What can hang from each mark
K310: K452 K581
K207: K329 K901
K803: K922
K452: K310 K581
K391: K992
K819: K391
K922: K690 K803 K819
K690: K452 K922 K992
K992: K391
K581: K310 K992
K329: K901 K992
K901: K207 K329

Each row was made from one small tree. The marks that hang from a mark follow it in brackets, in the order of their numbers. Every link used is in the known rows. Write each row's tree.
Known rows
K803[K922[K690[K992] K819[K391]]]: [-20   0   6 -13  11  12  40  37  53   5  30  -1  53  17 -23  -6  24 -20
  58 -35  39  11 -26 -43  42 -11 -12  82   4 -33  19 -21  18]
K690[K452]: [-35  -7 -34  -4  37  -6  28  25  40 -77   0  -5  45  22 -26  -6  16 -27
  11  -3  25   3 -13 -28  16  -1 -42  25 -28 -16  21   7  19]
K901[K207]: [-32   2  -9 -32 -17  -8   9  17  29 -68  10   5  52  37  -9  -7  25 -27
  -5  13  20  12 -12 -21  34  -9 -47  24 -20 -32  28  15   6]
K310[K452 K581[K992[K391]]]: [-23   5 -20  -2  19 -40  69   7  46 -57  20  -7  49  40 -25   7   7 -27
  -4  22 -11  29   1   6  40  -6 -21  63 -47 -41  17  63  14]
K391[K992]: [-15  -8 -29  -1 -17 -14  17  16  36 -57   1 -12  55  40 -25   3  24 -13
 -10  14   1  25 -10 -28  24   2 -32  34 -32 -19  25  25   3]
K452[K310[K581[K992[K391]]]]: [-19  -7 -28  13  -3 -43  20  -3  41 -72  19 -16  53  55 -38  14  14 -29
 -27  24   8  36  -2 -13  40 -10 -27  30 -73 -33  22  41  10]
K329[K901[K207]]: [-32   6  -7 -22 -25 -30  -6  20  30 -39  15  -8  60  36 -19  -5  24 -28
  16  12  28  23  -7 -26  32  -3 -39  22  -1 -29  25  24   3]
K901[K207[K329[K992[K391]]]]: [-30  -7  -8 -11 -17 -19 -13   1  24 -19  21   7  48  25  -5   7  21 -15
 -43  30  28  31  -7 -15  47 -15 -47  63 -31 -40  23  46   4]
K922[K690[K452] K803 K819[K391]]: [-22  17 -20   0  60  -7  63  52  60 -13  21   8  63  24 -23 -13  18 -37
  48 -43  58   5 -20 -35  19   3   5  53 -17 -13  20 -15  29]
K803[K922[K819[K391]]]: [-34   2 -18 -10  11 -10  38  27  37 -20  17 -11  44  26 -13  -4  22 -25
   7  -6  23   3  -7 -27  38   2 -28  68  -8 -35  20 -26  18]
K452[K310[K581]]: [-25  -4 -10   9  21 -19  14   8  34 -78  16 -13  59  68 -27   4  24 -36
 -28  16  13  19  -5 -24  47   3 -45   1 -53 -28  23  27  14]
K922[K690[K452] K803 K819[K391[K992]]]: [-10   7 -37  -2  37  -4  79  52  64 -21  19   4  67  33 -15  -9  19 -28
  32 -40  48  22 -27 -40  12   1  23  63 -20 -17  21  -2  24]
K329[K992]: [-12  -2 -13  19  -7 -11   4  13  39 -16   6 -13  57  28 -43  -2  24 -25
  10  22   6  18 -16 -27  30   8 -54  23 -31 -26  26  34   0]
K922[K690[K992] K803 K819]: [-15  10  15   1  39   2  34  41  58  10  31   7  78  26 -59 -13  28 -27
  53 -31  44  11 -25 -48  22  -5 -13  31 -12  -7  25  16   7]
K803[K922[K690[K992] K819]]: [-29  -2  14 -20  33   3  33  35  51   2  31  -4  59  21 -38 -12  30 -15
  59 -26  33   8 -28 -47  30 -12 -31  53  10 -26  22 -13   8]
K581[K992[K391]]: [-20  -2 -26   6 -20 -38   7   5  40 -45   4 -12  45  19 -42   9  13 -16
   6  20   6  25   0 -11  24  -9 -31  53 -47 -21  23  27   3]
K581[K310[K452] K992[K391]]: [-28   2 -34  10  11 -57  30   3  46 -73   0 -13  35   9 -62   4   8 -15
  33  34 -24  32   2 -14  41  -5 -36  63 -52 -30  20  30  14]
K207[K329 K901]: [-40   5   1  -5  -5 -27 -12   2  26  -5  11 -16  65  20 -39   3  19  -6
 -16  15  28   5  21 -24  59   8 -52  50 -12  -7  11  22   9]
K581[K310[K452]]: [-35   6 -19   5  33 -33  23  14  39 -80  -2  -8  42  21 -53  -7  18 -23
  32  25 -19  14  -1 -24  48   9 -55  32 -33 -26  21  16  18]
K803[K922]: [-32  -3 -16 -24  19 -19  11  17  28 -30   9 -18  48  28 -21  -4  23 -13
  15  12   9   1  -3 -29  32   7 -64  34  -5 -23  23 -19   5]
K690[K452 K992[K391]]: [-34 -22 -42  -2  29  -1  27  23  45 -82  10   6  36  13 -33   0  11 -25
   8 -19  35  21 -20 -35  16 -18 -31  56 -28 -18  17  27  22]
K901[K207 K329]: [-44   5   1 -41 -38  -1  21  15  19 -56  20  11  52  38   3  -7  32 -26
  10  12  22  20  -5 -20  32 -16 -27  32 -17 -40  30  13   3]
K690[K452[K581] K922[K803 K819[K391]] K992]: [-38 -14 -34   8  46  48  67  55  58 -52  40  -7  64  18 -28  -8   8 -48
  12 -45  58   2 -33 -51  24 -21  23  52 -19  -8  22  -3  19]
K819[K391]: [-18   3 -18   6 -16  -7  10  19  35 -49   1  -5  45  27 -16   4  17 -28
   5   2  17  10   0 -19  44   5 -29  52 -29 -23  21   4  18]
K581[K310[K452] K992]: [-25   2 -26  12   6 -35  35   6  46 -72  -4 -17  47   6 -67   0  11 -19
  46  39 -31  20  -3 -22  41   1 -41  40 -45 -30  24  27  11]
K581[K310]: [-25   0 -17  18  10 -27  -8  13  34 -79 -10 -12  42  20 -55  -4  20 -14
  22  27  -2  18   2 -26  40   6 -57  22 -50 -15  23   8   9]
K452[K581]: [-34   0  -6  10   4  -3   6  20  42 -61   3 -16  55  42 -26   3  29 -32
  -4  12  16   3  -3 -16  31   0 -24  17 -46 -14  31   4  -1]
K690[K922[K803 K819] K992]: [-29  -3  -6  -3  38  18  30  41  42 -12  43  -6  74  21 -58 -15  14 -27
  10 -23  36   9 -27 -57  23 -13 -31  26   1  -3  20  15   5]

Which tree is each row?
[-49  -2 -12   9  56  -2  32  38  65 -71  21 -11  61  54 -34  -7  37 -49
  20 -28  49   6 -31 -39  22 -13  -1   7 -44 -18  30 -25  20] -> K922[K690[K452[K310 K581]] K819]
[-35 -20 -36  13  58  27  27  42  51 -89  20 -18  58   8 -58 -11   6 -28
  36 -12  32  10 -24 -57  25 -14 -20  18 -39   5  25  -1   7] -> K690[K452[K581[K310]] K922[K803] K992]
[-21  -6 -27   7  52  11  48  44  66 -35  33   7  68  30 -44  -7  20 -50
  45 -53  65  13 -37 -67  31 -10   9  39 -22 -17  23 -10  34] -> K922[K690[K452[K310] K992] K803 K819[K391]]
[-35 -19 -48   2  50  26  46  45  50 -55  44  -6  64  25 -43  -8   7 -50
   7 -45  56  10 -38 -76  33 -17  -8  33  -7 -12  18 -11  33] -> K690[K452[K310] K922[K803 K819[K391]] K992]
[-28  12 -19  27  59  -3  56  52  70 -57  10  -3  56  22 -39 -11  22 -38
  56 -28  48  11 -14 -31  29  -1  22  49 -59 -11  26 -28  22] -> K922[K690[K452[K581[K310]]] K803 K819[K391]]
[-14   0 -17  10  -6 -37  36   6  42 -55  13  -9  50  38 -28  10   9 -18
 -16  24   7  33   5   4  30 -10 -23  54 -64 -31  19  56   5] -> K310[K581[K992[K391]]]
[-32 -16 -44 -19  60   4  26  40  41 -52  33  -1  53  12 -35  -9  -1 -23
  13 -33  47  16 -24 -53  16 -17 -34  44  -4   1  14  14  18] -> K690[K452 K922[K803] K992[K391]]
[-29 -16 -42  -1  33  -1  46  19  42 -91  29 -26  61  41 -31   0   1 -33
 -10   5  17  19 -24 -35  31 -16 -35   9 -45 -24  18  20  20] -> K690[K452[K310[K581[K992]]] K922]
[-26  -7 -28  32 -17 -38   1   5  49 -85  -7 -24  38  16 -57  11  16 -17
  15  35  -2  31   7  -8  35 -12 -13  48 -86 -17  30  14  -3] -> K452[K581[K310 K992[K391]]]
[-23  -3  -5  29  -2 -52 -33   4  29  31  19 -19  56  20 -38  13  18 -12
 -11  28  29  37   7 -21  45   5 -43  58 -18 -22  15  54   3] -> K207[K329[K901 K992[K391]]]
[-31 -13 -31  18 -19 -36  -6   0  48 -72  10 -27  51  47 -44  19  23 -37
 -14  21  12  23  -5 -21  36 -14  -9  25 -72 -20  34   6   1] -> K452[K310 K581[K992[K391]]]
[ -35  -16  -52   29   14  -28   29   14   56 -110   -9  -21   32    7
  -50    7   10  -22   21   21   11   27   -3  -14   20  -17   -7   50
  -87  -18   28    9    9] -> K690[K452[K581[K310 K992[K391]]]]
[-42   1 -35   5  55  21  63  55  53 -48  32 -12  62  30 -14 -10  11 -46
  -2 -35  54  -3 -20 -36  22  -9  14  40 -24  -6  22 -22  19] -> K690[K452[K581] K922[K803 K819[K391]]]
[-26  -5 -21  13 -22 -27  12   8  48 -57   5 -20  48  29 -35  13  18 -25
  -3  20  10  20   1  -4  25 -13  -5  48 -63 -18  30  19  -5] -> K452[K581[K992[K391]]]
[-26  -5   1  -8 -20   1  -5   4  24 -17  18   3  61  23 -11   3  24 -20
 -27  35  23  19 -12 -23  50  -9 -51  40 -26 -38  26  45   1] -> K901[K207[K329[K992]]]
[-29  -1  -9  12 -15 -42 -16  -4  32  24  17 -15  59  18 -43   7  16  -6
 -27  23  29  28  14 -21  59   7 -54  74 -23 -18  10  47   3] -> K207[K329[K992[K391]] K901]
[-26   0 -12   6 -23 -24  12   9  29  -9  19  -2  44  30 -21   1  27 -21
   7  17  15  38  -3 -18  26  -4 -31  55 -34 -35  24  36  -1] -> K901[K329[K992[K391]]]
[-22   3  18   3  19   9  26  34  57 -18  24   6  64  24 -52 -10  30 -25
  46 -26  35  14 -27 -41  27 -14 -21  42 -12 -17  22  19  11] -> K922[K690[K992] K819]
[-16   8 -19   3  37  -7  49  36  66 -28  12 -15  76  21 -39  -3  17 -31
  62 -11  38   3 -18 -26   9  -5  13  23 -45  -4  34  -3   2] -> K922[K690[K452[K581[K992]]] K803]
[-28 -11 -23  21 -21 -14   1   3  47 -71   8 -32  62  44 -49  14  26 -40
   2  26   7  10 -10 -29  35  -8 -14   2 -65 -20  37   2  -2] -> K452[K310 K581[K992]]
[-30 -18 -30  -8  40 -13   6  26  55 -73  21   2  46  31 -41  -1  20 -32
  36 -36  46  27 -32 -52  30 -19 -27  38 -26 -16  20   2  29] -> K922[K690[K452[K310] K992[K391]]]
[-46 -22 -49  -7  73  -1  32  39  47 -59  48  -4  59  31 -53 -11   9 -41
 -10 -40  58  21 -36 -71  21 -24 -24  25 -14  -6  16  -1  25] -> K690[K452[K310] K922[K803 K819] K992[K391]]
[-19   7 -11   0  17 -20  76   9  47 -55  18 -10  61  38 -31   3  11 -30
   9  28 -18  16  -5  -2  40   0 -25  41 -43 -41  21  61  11] -> K310[K452 K581[K992]]
[-15  -1 -47   1  40 -12  58  44  63 -40  24  -4  70  50 -24  -4  24 -39
  18 -39  49  26 -33 -58  23  -1  20  41 -29 -19  24 -16  30] -> K922[K690[K452[K310]] K803 K819[K391[K992]]]
[-14  -7 -19  16  -5 -22  26   0  41 -70  16 -21  64  53 -43  11  17 -32
 -10  31   3  24  -6 -21  41  -4 -33   8 -66 -32  26  39   8] -> K452[K310[K581[K992]]]
[-22  -2 -14   1  18  24  37  44  44 -12  40  -2  67  18 -42  -8   9 -33
  10 -32  42  10 -23 -53  36 -11 -11  54  -2 -10  18   9  16] -> K690[K922[K803 K819[K391]] K992]
[-31  -3   7 -24  35 -16  28  32  51   0  34   0  49  23 -34  -9  27 -11
  44 -31  39  21 -24 -38  29 -18 -27  76   3 -27  18 -10  11] -> K803[K922[K690[K992[K391]] K819]]
[-26 -10 -54  -7  58 -29  46  23  43 -67  39 -21  64  44 -34   1  -4 -31
 -17  -2  34  28 -17 -35  25 -13 -23  21 -46 -15  16  23  17] -> K690[K452[K310[K581[K992[K391]]]] K922[K803]]
[-10   3 -35   9  -3 -12  57  33  47 -21  16  -4  66  41 -23   1  22 -28
 -15  -8  25  25 -11 -35  26   6   8  57 -31 -20  24  15  11] -> K922[K803 K819[K391[K992]]]
[-27  10 -11  -4  64  -5  35  45  59 -36  13  -7  70  37 -24  -9  25 -35
  48 -25  49  -3 -16 -30  14   3  -2  15 -31   0  31 -15   9] -> K922[K690[K452[K581]] K803]
[-38 -10 -11 -23  63  14  60  43  57 -24  29   1  53  11 -32 -17  24 -20
  64 -40  45   5 -39 -53  15 -15 -26  55   8 -26  19 -18  20] -> K803[K922[K690[K452 K992] K819]]
[-32  -1 -23  -4  23   6  78  40  69 -24  20 -20  53  14 -11  -2  19 -30
  57 -24  39   3 -25 -23  22 -17  25  77 -30 -34  27 -39  16] -> K803[K922[K690[K452[K581[K992]]] K819[K391]]]
[-35   3 -39  -6  57   9  58  53  44 -35  31  -4  59  20 -20 -15   5 -37
   5 -36  50   2 -21 -43  22  -5 -12  46  -3  -9  15 -15  27] -> K690[K452 K922[K803 K819[K391]]]
[-19  -4 -33  23 -15 -51  -3   2  40 -72  -8 -16  35   6 -65   6   9  -7
  24  35  -7  35   7 -14  32  -8 -40  53 -68 -19  22  23   6] -> K581[K310 K992[K391]]
[-39 -12 -12  -6  20   3  14  32  41 -40  38  -2  48  22 -43  -7  14 -22
 -10 -23  32  24 -24 -41  28 -28 -32  57  -5 -13  13  22  12] -> K690[K922[K819] K992[K391]]
[-18  -9 -23  -3  77 -17  41  31  59 -59  37   6  65  52 -35  -2  14 -36
  22 -35  58  31 -25 -45  32 -11 -11  29 -44 -16  18  28  26] -> K922[K690[K452[K310[K581]] K992[K391]] K803]
[-21   0 -30   6  41 -15  30  29  65 -45  18 -22  78  38 -49   2  22 -42
  50 -11  40   5 -23 -43  20  -5   8   0 -54  -6  37 -17   8] -> K922[K690[K452[K310 K581[K992]]] K803]
